What can hang from each mark:
B: M S
W: V
U: S Z
E: J
H: S
T: Z
V: R
M: P
R: V
S: A B E H
J: W

Each row was made from one small tree. The marks that hang from a mark follow it in brackets, in alphabetical order. Every link used is in the known rows. Write each row's tree.
(in the rows, 128 means zero)
Known rows:
U[S[A B]]: [115 137 147 177 148  97 101  94 176 144 136 142 125 123 117 128 148 147
 120 173 170 120 117 133]
W[V]: [148 135 123 134  91 123 126 117 136 123 175 127 123 138 100 126 124 142
 139 120 127 132 158 123]
J[W[V[R]]]: [129 127 101 116 120 117 132  68 135  75 181  80 118 150  96 121 128 147
 152 110 142 115 128  97]
U[S[B[M]]]: [122 125 166 144 107  83 110 100 140 176 170 202 133 139  89 104 140 105
 119 180 151 133  97 161]
B[M S[A]]: [147 132 106 151 131 113 108  97 141 106 102 129 133 198 128 114 170 135
 103 111 120 144 120 161]
B[M[P] S[A E]]: [140 134 105 147 116 107 116 111 146 137 108 117 128 196 157 120 188 135
  99  93 130 149  88 114]
B[S[A E[J]]]: [133 128 148 160 122 108 110 134 125  88 101  62 117 180 142 132 147 131
 107 118 136 142 168 112]
R[V]: [146 136 107 125  96 115 113 124 144 133 122 115 129 155 123 122 138 126
 128 101 102 112 101 118]
U[S[B] Z]: [100 136 174 166 112  94  95  90 147 164 204 218 128  72  79 127 109 126
 137 188 161 108 138 148]
T[Z]: [117 135 115 125 127 136 118 123 117 128  98 155 123  94 113 139 108 110
 140 135 123 118 167 114]
S[B E]: [125 123 209 150 101 118 122 163 140 162 101  80 124 127 147 128 130 120
 116 158 164 135 135 114]
H[S[B]]: [147 113 130 146 105 150 108 141 159 114 104 112 130 139 110 144 145 121
 115 144 137 125 190 132]
B[M[P] S[A H]]: [147 130  43 159 145 115 114 112 156  78 104 155 144 185 103 119 204 147
 100 108 110 142  31 138]
B[M]: [138 123 138 120 100 111 126 124 123 152 130 159 133 153 110 107 134 107
 115 132 124 138 112 154]
S[A H]: [136 131 129 159 145 132 115 141 163  81  57  91 141 139 109 124 143 161
 113 148 142 131  70 123]
E[J]: [121 119 115 135 118 110 129 140 119 105 170 129 118 126  95 131 124 109
 127 128 119 124 162 127]
W[V[R]]: [141 133 129 128 109 120 123  82 154 106 207 126 116 140  90 112 140 118
 142 100 139 119 166  91]
J[W[V]]: [132 129 101 121 103 121 137 102 123  96 154  77 124 149 101 137 114 168
 150 131 130 128 123 131]
S[A E[J]]: [128 126 173 154 108 107 118 154 140 119 110  60 114 148 130 130 120 130
 111 135 154 133 164 100]
S[A B E H]: [136 127 207 181 116 120 109 177 171 120  30  45 135 140 131 123 145 154
 102 175 178 136  84 110]
M[P]: [120 128  62 130 138 125 135 120 139 128 167 157 123 119 125 139 161 131
 130 105 118 122 104 109]
E[J[W[V[R]]]]: [123 117  94 121 108 100 132  81 126  52 224  82 106 148  59 124 125 125
 151 112 135 115 164  97]
S[A E[J[W[V]]]]: [131 127 146 147  81  98 127 127 134  91 126  10 111 171 104 137 110 169
 132 133 155 135 156 104]
B[M[P] S[E H]]: [146 127 119 130 104 116 122 137 114 116 100 148 145 186 124 109 178 119
 107 116 115 155  16 119]
B[S[E[J]]]: [133 125 156 136 107 109 121 137  97 101 138  92 118 171 132 129 133 104
 120 120 122 145 159 114]

Which tree is each row?
[143 122 218 173  86 106 106 174 166 141  35  75 141 164 112 104 150 137
  89 180 172 146  62 133] | S[A B[M] E H]
[127 143 209 152 129 102  99 119 151 133  58 107 141 149 126 111 123 160
 119 179 174 138  32  97] | U[S[A E H]]
[145 129 180 119  90 111 116 123 100 149 102 123 134 196 149 105 142 106
 107 123 127 156 108 139] | B[M S[E]]
[128 116  89 149 108 105 128 134 152 156 176 180 126 129 101 123 180 106
 109 126 129 128 101 145] | S[B[M[P]]]
[147 136 166 159 136 131 106 138 141  81  27  56 141 180 149 121 152 160
 107 138 145 148  64 110] | B[S[A E H]]
[149 100 187 140  41 112 107 175 135 141 114 108 124 176  85 121 132  77
  98 155 143 145 203 132] | H[S[B[M] E[J]]]
[137 124 210 165  86 103 109 156 162 171  70  80 126 166 140 111 146 126
  93 157 172 142 130 136] | S[A B[M] E]
[156 114 134 161  94 132  97 134 186 126  75 109 134 175 100 128 161 126
  93 144 147 135 182 155] | H[S[A B[M]]]
[147 112 164 123  71 133 114 159 119 113 107  87 123 160 109 136 112 103
 118 131 133 135 206  97] | H[S[E[J]]]
[141 117 224 150  74 106 116 184 137 153  62 106 142 156 106  99 135 110
 101 181 159 147  59 135] | S[B[M] E H]
[149 120 181 163  92 145  96 157 179 127  36  43 127 161 145 140 144 142
 101 149 169 133 191 104] | H[S[A B E]]
[138 134 189 154 119 128 113 161 151 109  25  55 140 150 137 119 131 160
 109 155 161 139  63  98] | S[A E H]
[131 123 146 168  97  98 117 146 176 172 109 111 123 156 137 123 178 129
  95 134 162 135  99 116] | S[A B[M[P]] E]
[134 121 210 158 105 123 119 186 144 125  69  76 138 130 122 120 134 128
 113 180 164 138  77 111] | S[B E H]
[143 111 174 172  83 128  98 168 170 105  78  47 117 159 110 143 139 120
 100 150 163 130 227 104] | H[S[A B E[J]]]
[144 131 178 136 119 131 115 146 110  94  59  86 143 172 138 120 142 134
 117 141 130 150  56 113] | B[S[E H]]
[121 120 190 181 103 101 113 173 161 123 109  54 111 136 122 134 136 126
 105 155 169 128 181 109] | S[A B E[J]]
[133 125 145 186 143 126 110 158 180  88  67  85 136 128 101 128 159 157
 106 169 157 126  86 137] | S[A B H]
[102 141 160 191 126  92  85  83 177 150 169 184 124  83  90 132 119 152
 126 187 177 105 150 145] | U[S[A B] Z]
[120 119 159 148 121 105 125 164 127  61  40   5 130 163 108 133 117 166
 119 163 155 134  75 106] | S[A E[J[W]] H]
[121 129 159 160 137 103 110 120 151 126 129 168 140 111  80 117 140 131
 129 195 155 127  38 135] | U[S[B H]]
